Each row was made from one small tree. The marks that hang from a mark follow it in brackets, in alphabetical order. Every link used is in the known rows. Write each row's tree.
Known rows:
nuron[godu[popa] novul]: [-1.14, 2.57, -5.97, -4.58, -2.46, 2.34, 1.21, 3.35, 0.43, 1.80, -2.52, -3.27, -0.09, 3.56, -1.51, -3.09, -6.27, -2.06, -4.20, -0.63, 5.57]
popa[godu gumoz[fadepa[novul[nuron]]]]: [2.92, -0.15, 3.64, 3.50, 2.97, -1.32, -1.02, 1.34, 3.19, 1.15, -0.88, 2.47, 0.14, -1.15, 0.47, 6.48, 3.67, 2.64, 3.96, -0.11, -2.86]
gumoz[fadepa[godu[nuron[novul]]] popa]: [-1.60, -2.57, -1.01, -0.35, -1.07, 0.30, -0.04, -1.29, 4.81, -0.54, 2.61, -4.94, 2.72, 1.37, 2.98, -3.08, 1.66, 1.67, -1.65, -2.20, -1.66]
godu[nuron[novul[fadepa]] popa]: [-2.63, -0.30, -6.61, -1.53, -0.22, 2.91, 3.18, -0.20, -1.04, 1.42, -0.81, -0.94, 1.36, -0.33, 0.42, -4.73, -6.40, -1.98, -1.97, -2.24, 4.59]
fadepa[godu[nuron popa]]: [0.46, -1.80, -3.09, 1.91, -3.50, 1.90, 2.33, 0.04, -3.73, 2.14, -0.98, -1.15, -1.11, 3.75, 2.64, -4.31, -1.64, -1.59, -3.82, -2.42, 1.45]
fadepa[godu[popa[gumoz]] novul]: [2.83, -0.50, 1.28, 1.31, -1.41, 0.88, -2.14, -5.83, -2.36, 0.88, -7.45, 5.72, 1.03, 1.20, 3.26, 0.21, 0.10, -0.35, -2.39, -1.04, -0.61]
gumoz[fadepa[novul]]: [-1.99, -3.28, -0.04, -2.56, 0.29, -1.90, -2.33, -4.70, 1.88, 1.04, -4.00, -0.11, -0.24, -2.12, 2.12, 4.53, 0.66, -0.17, 0.61, 3.16, -1.16]
gumoz[fadepa[novul[nuron]] popa[godu]]: [1.02, -2.81, 2.79, 2.42, -0.19, -0.16, -1.05, 2.56, 5.60, -0.22, 0.61, -1.49, 2.44, 0.46, 0.58, 5.48, 1.83, 4.42, 5.27, 3.39, -0.31]
gumoz[fadepa[godu[nuron popa] novul]]: [-1.56, -4.67, -1.80, 1.40, -4.73, 0.83, -1.19, -4.64, -1.73, 1.97, -4.45, -1.15, -0.82, -0.79, 5.82, -2.47, -0.94, -0.27, -0.36, -1.24, -2.21]
fadepa[godu[popa]]: [0.87, -0.33, -0.83, -0.29, -2.86, 1.16, 1.29, -0.70, -2.56, 0.92, -2.56, 0.12, 1.01, 4.67, 3.13, -1.05, -1.36, -1.76, -5.18, 0.44, 2.69]
gumoz[popa]: [0.09, -1.89, -0.16, -2.36, 0.46, 0.59, 0.70, -0.60, 3.00, -1.11, -1.49, -0.01, 2.54, 2.82, -3.01, 1.58, -1.24, 0.56, -0.92, 2.30, 3.17]
novul[nuron[godu[popa[gumoz]]]]: [2.48, 1.83, 0.28, -0.55, -0.16, 2.81, 0.99, 4.93, 1.31, 2.23, -4.02, 1.22, -0.15, 3.18, -5.65, 0.79, -3.70, 1.68, -0.93, -3.72, 4.01]
fadepa[novul[nuron]]: [1.69, -2.67, 0.97, 0.06, 0.48, -0.57, -1.50, -0.50, 0.87, 2.32, -0.55, 0.39, -2.01, 0.26, 0.52, 5.75, 2.14, 1.44, 0.81, 2.85, 3.20]
gumoz[popa[godu[nuron]]]: [1.01, -1.21, -2.80, 2.83, -0.85, 1.55, 4.07, 4.45, 0.82, -0.32, 2.41, -1.71, 0.62, 3.67, -3.02, -1.54, -1.41, -0.30, 1.02, 0.12, 1.10]
godu[nuron]: [-0.11, -2.38, -3.49, -0.27, -0.26, -0.05, 2.53, 0.53, -1.44, 1.98, 0.85, -1.31, -2.59, 1.47, -1.61, -0.69, -0.71, -2.13, -1.99, -0.94, 1.78]
godu[nuron popa[gumoz[fadepa[novul]]]]: [-0.37, -3.45, -2.24, 0.57, -1.03, 1.60, -2.06, -5.26, 0.23, 1.25, -6.88, 3.12, 0.07, -3.25, 0.03, -2.42, -1.99, 1.34, 2.56, -4.41, -2.40]
fadepa[godu[nuron] novul[popa]]: [-0.54, -2.02, 1.11, 1.16, -2.92, -0.96, -1.97, -3.32, -4.36, -0.58, 1.21, 0.01, -3.21, -1.71, 2.78, -1.63, 2.32, -0.78, 0.56, 2.39, -2.42]
fadepa[novul[popa[godu]]]: [0.09, 1.31, 0.35, 0.66, -1.04, -1.27, -0.56, 0.96, -2.84, -1.51, 1.43, 0.91, -1.50, -1.03, 0.15, 1.83, 0.77, -1.39, 2.65, 5.93, -0.46]
novul[fadepa nuron popa]: [-2.09, 0.18, 3.93, -1.79, 2.64, -0.30, 0.94, 2.91, 0.40, -1.22, 3.37, -0.07, 0.87, -2.12, -3.14, 4.06, -0.38, 1.26, 2.66, 3.96, 3.50]
godu[popa[gumoz]]: [2.18, 0.75, -1.26, -1.20, 0.81, 1.59, 0.78, -1.49, -0.53, 0.68, -5.22, 4.38, 1.47, 2.11, -2.50, -0.89, -2.41, -0.41, -2.25, -2.40, 2.70]
popa[gumoz]: [2.03, 0.63, 0.45, -1.41, 3.54, -0.93, 0.62, -1.51, 0.60, 0.67, -3.05, 3.97, -0.05, 1.39, -2.95, 2.71, 0.69, -0.92, -2.30, -1.23, 0.63]
gumoz[fadepa[novul] popa[godu]]: [-0.68, -2.33, 0.50, 0.65, -0.38, -0.35, -0.76, -0.85, 3.89, -1.50, -2.26, -0.17, 2.98, 0.20, 1.08, 3.69, -0.50, 1.22, 3.31, 4.26, -1.58]

Write each row's tree:
[0.77, -0.23, 4.10, -0.15, 2.57, -2.13, -0.67, -3.46, 1.61, -0.31, -3.17, 1.97, 1.99, 0.79, 1.89, 3.22, 3.23, -0.38, -3.11, -1.95, -4.01] => popa[gumoz[fadepa[godu]]]
[0.51, -0.17, -3.37, 0.59, -1.05, -0.48, 1.31, 0.03, -1.19, 2.19, 3.53, -3.36, -1.57, 2.87, 4.11, -2.93, 1.91, -2.05, -5.44, -2.15, 0.60] => fadepa[godu[nuron[novul]]]
[0.94, 0.57, -5.19, 2.14, -0.38, 1.65, 3.11, 4.65, 2.31, -0.15, 4.84, -3.49, 1.17, 3.45, -0.94, -3.78, -1.25, 0.09, -0.28, -1.11, 2.04] => gumoz[popa[godu[nuron[novul]]]]
[-3.07, -0.66, 3.48, -3.18, -1.46, -0.67, -3.61, 2.38, 2.63, -0.08, -0.47, -3.41, -2.13, -3.62, -2.35, 4.52, 0.12, 2.29, 4.94, 3.31, -0.36] => gumoz[fadepa[novul[nuron[godu] popa]]]
[2.49, -0.50, -1.17, 2.59, -1.73, 1.93, 1.30, -1.43, -3.07, 1.22, -3.29, 3.16, -0.20, 2.97, 0.53, -3.95, -0.70, -0.95, -3.40, -5.61, -0.43] => fadepa[godu[nuron popa[gumoz]]]
[2.35, 1.37, -3.31, 1.73, -1.00, 1.84, 0.63, -1.39, -1.39, 1.81, -0.77, 1.04, 0.58, 2.72, 2.08, -6.41, -0.56, -0.34, -4.48, -6.77, 0.61] => fadepa[godu[nuron[novul] popa[gumoz]]]
[-0.80, -2.25, -1.90, 2.29, -0.53, 0.84, 2.88, 3.39, 3.32, -1.00, 1.70, -3.07, 1.70, 1.84, -1.82, -1.01, -0.92, 0.76, 2.74, -0.73, -1.67] => gumoz[fadepa popa[godu[nuron]]]
[1.39, -2.15, 1.89, 0.23, 0.68, 1.16, -3.34, -2.94, 3.53, 1.40, -5.58, 2.97, 1.61, -2.35, -0.12, 2.73, 0.58, 4.19, 3.11, -2.10, 0.31] => godu[popa[gumoz[fadepa[novul[nuron]]]]]
[-1.00, 2.25, 5.41, -2.57, 2.15, -0.87, -1.76, 4.50, 3.55, -0.87, 0.16, -1.38, -0.36, -1.95, -6.56, 3.31, 0.40, 2.81, 3.48, -1.41, -1.30] => novul[nuron[godu] popa[gumoz[fadepa]]]
[1.34, 1.79, 4.52, -1.30, 0.77, -0.26, -3.60, 1.94, 0.89, 0.07, -1.82, 2.61, -2.27, -2.39, -5.53, 3.69, 0.52, 2.50, 3.83, 0.78, 0.12] => fadepa[novul[nuron[godu] popa[gumoz]]]
[0.10, 4.73, -2.00, -0.86, 0.20, -0.60, 1.11, 4.63, -1.20, -1.52, 6.27, -2.90, -0.20, 1.09, 0.07, -1.29, 0.48, -1.67, -0.86, 2.85, 1.82] => nuron[novul[popa[godu]]]
[-2.19, -1.21, -0.95, 1.80, -1.84, -1.20, -0.76, 0.40, -1.72, -1.08, 2.19, -2.11, -2.25, -4.05, 0.95, -0.84, 0.76, -0.38, 5.53, 2.32, -4.14] => gumoz[fadepa[novul[popa[godu[nuron]]]]]
[1.03, -0.74, 5.64, 0.91, -1.13, -1.18, -3.23, -0.58, -1.65, -0.34, 2.60, 0.06, -1.44, -0.52, 2.73, 3.52, 4.82, 2.27, 1.39, 4.45, 0.06] => fadepa[godu novul[nuron popa]]
[2.52, -2.51, 3.29, 2.16, -0.51, -0.96, -1.63, -1.09, -0.64, 2.19, -0.03, 0.24, -1.65, 1.93, 4.23, 5.54, 4.32, 1.31, -1.34, 2.83, 1.12] => fadepa[godu novul[nuron]]
[-2.53, 4.13, -2.10, -5.40, -0.74, -0.11, -0.75, 3.68, 0.40, -0.79, 2.31, -4.24, -1.28, 0.28, -2.99, -1.52, -2.87, -1.88, -1.89, 2.20, 3.01] => nuron[godu novul[popa]]
[-1.62, -1.94, -1.96, 1.50, -1.84, 2.04, 3.89, -0.77, -3.83, 1.03, -2.64, 0.68, 0.87, 1.32, 2.82, -3.06, -4.32, -2.76, -2.85, -1.37, 1.55] => novul[fadepa[godu[nuron popa]]]
[-0.56, 1.43, -4.77, -0.90, 2.23, 2.82, 2.14, -1.55, 0.01, 1.27, -2.68, 2.95, 2.00, -1.72, -1.59, -4.87, -5.09, -0.66, -1.35, -5.35, 2.51] => godu[nuron[novul[fadepa]] popa[gumoz]]
[-1.42, 2.16, 3.92, -2.60, 4.60, -1.40, 0.33, -2.32, -0.57, -2.37, -2.04, 5.24, 2.21, -3.32, -4.78, 2.16, -1.53, -0.82, 1.47, 1.65, -0.39] => novul[fadepa popa[gumoz]]
[1.52, 3.13, 5.49, 2.08, 2.97, -1.30, -0.28, 5.08, 2.48, -1.80, 4.40, -0.12, 1.00, -1.23, -3.12, 3.33, 3.79, 3.07, 4.86, -0.61, -2.59] => novul[nuron popa[godu gumoz[fadepa]]]
[-1.31, -3.09, 0.24, -0.32, -3.40, 0.12, -2.34, -5.37, -0.57, 0.70, -5.71, 0.32, 1.25, -0.02, 6.58, 0.96, -0.27, -0.21, -1.30, 1.72, -1.07] => gumoz[fadepa[godu[popa] novul]]
[1.94, 6.28, -0.13, -0.01, 2.61, -0.69, 0.06, 2.88, -0.18, -1.85, 4.28, 1.23, 0.65, 0.20, -2.30, -1.23, 1.34, -0.58, -0.09, -0.33, -0.47] => nuron[novul[popa[godu gumoz]]]
[1.34, 0.42, -0.99, 3.12, 2.01, -0.94, 2.28, 1.99, 0.63, 0.56, 0.15, 0.50, -0.65, 0.19, -1.82, 0.22, 0.90, -0.65, 1.00, -3.95, -4.44] => popa[godu[nuron] gumoz[fadepa]]
[0.60, -0.60, 4.37, 1.18, 2.42, -0.82, 2.52, 1.61, -0.13, 1.05, 1.43, 0.07, 0.87, 2.04, 2.64, 6.05, 1.52, -0.36, -2.30, 2.25, 1.78] => novul[fadepa[godu] nuron]
[0.02, -0.01, -1.78, 2.83, -2.17, -0.57, 0.48, 1.24, -4.02, -0.51, 2.82, -0.23, -3.53, -1.72, -0.43, -1.63, 0.46, -1.52, 3.76, 3.13, -1.44] => fadepa[novul[popa[godu[nuron]]]]
[-0.93, 1.35, -1.06, 0.10, -1.75, -0.54, -0.14, 0.63, -2.31, -0.40, 6.37, -3.73, -1.52, 0.45, 2.27, -5.06, 2.19, -0.91, -2.48, -0.70, -0.32] => fadepa[godu[nuron[novul[popa]]]]
[0.37, 2.35, -1.59, -1.19, 1.71, -0.15, -1.08, -0.53, -0.14, -0.59, 3.72, 0.61, -0.90, -2.27, -3.41, -4.87, 1.25, 0.45, 0.26, -3.65, -0.15] => godu[nuron[novul[popa[gumoz]]]]
[3.30, 1.21, -1.95, 4.24, 1.95, -0.27, 3.63, 3.05, -1.88, 1.25, 0.76, 2.28, -1.56, 2.47, -2.84, -0.62, 0.23, -1.78, -0.44, -3.42, -1.57] => popa[godu[nuron] gumoz]
[-1.43, 1.05, -3.65, -2.14, -0.64, 0.00, -0.19, 1.12, -0.80, -0.38, 5.79, -3.43, -2.03, -1.22, -1.38, -4.98, -0.05, -0.69, -0.37, -0.40, 2.05] => godu[nuron[novul[popa]]]
[-1.91, -4.55, 0.98, -2.42, 0.33, -0.35, -2.69, -5.02, 5.00, -1.44, -4.61, 0.16, 2.63, -1.40, 0.36, 3.46, -0.43, 2.39, 2.51, 3.55, -0.52] => gumoz[fadepa[novul] popa]
[-1.31, 1.40, -0.08, -1.71, 2.20, -1.09, 1.91, -1.45, 0.16, 0.38, 0.44, -0.40, 2.00, 1.35, 4.88, 2.19, -0.46, -3.04, -5.60, 1.84, 1.64] => nuron[novul[fadepa[godu]]]
[-2.65, -3.24, 2.24, 0.53, -2.71, -1.89, -3.04, -4.21, -1.51, -0.95, 0.60, -1.80, -1.71, -3.90, 3.80, -0.57, 2.76, 0.22, 2.39, 1.68, -5.11] => gumoz[fadepa[godu[nuron] novul[popa]]]
[-3.05, 0.46, 0.01, -1.34, -1.39, -1.13, -1.29, -0.36, 0.25, -0.88, 5.73, -5.53, -0.42, -1.61, 3.58, -4.17, 2.77, -0.36, -0.83, -1.35, -2.72] => gumoz[fadepa[godu[nuron[novul[popa]]]]]
[0.56, 1.39, 2.23, 0.41, 1.62, 1.05, 1.93, -2.97, -1.77, -0.29, -6.47, 5.84, 3.60, 1.28, 1.15, 0.51, -3.01, -1.59, -3.49, -1.58, 0.44] => novul[fadepa[godu[popa[gumoz]]]]
[-1.15, 0.70, 6.59, -0.01, 1.71, -0.83, 0.46, 2.24, -0.89, -1.41, 3.89, -0.15, 1.21, -0.37, 0.64, 3.92, 1.93, 0.75, 0.12, 3.75, 1.14] => novul[fadepa[godu] nuron popa]
[-3.72, 1.27, -2.38, -2.52, 1.63, 0.25, 1.22, 0.12, -0.83, -1.24, 4.31, -1.81, -0.24, -3.61, -1.33, -3.19, -2.44, -1.50, 0.43, 0.90, 1.75] => godu[nuron[novul[fadepa popa]]]
[-1.89, 0.12, 1.28, -0.34, -0.95, -2.00, -1.66, -0.40, -0.37, -2.01, 0.69, -0.53, -0.27, -3.16, 1.39, 2.70, 1.05, -0.48, 4.32, 5.24, -3.12] => gumoz[fadepa[novul[popa[godu]]]]
[1.24, 2.94, 0.73, 0.39, 0.75, -0.82, -1.10, -0.79, -1.26, -0.83, 3.99, 0.22, -0.73, -0.51, 0.37, -5.01, 3.22, -0.04, -1.96, -3.82, -2.23] => fadepa[godu[nuron[novul[popa[gumoz]]]]]
[-0.40, 5.38, -0.38, -4.63, 1.52, -0.12, -1.18, 2.21, 1.41, -1.36, 0.36, -0.14, -0.53, -0.40, -5.61, -1.30, -1.94, -0.72, -1.04, -1.22, 1.16] => nuron[godu novul[popa[gumoz]]]
[1.84, 1.23, 0.07, 3.47, 0.18, -0.54, -0.43, 0.05, -3.29, -1.19, 0.72, 3.66, -2.57, -2.81, -2.35, -1.69, 1.16, -0.06, 4.18, -0.27, -3.55] => fadepa[novul[popa[godu[nuron] gumoz]]]
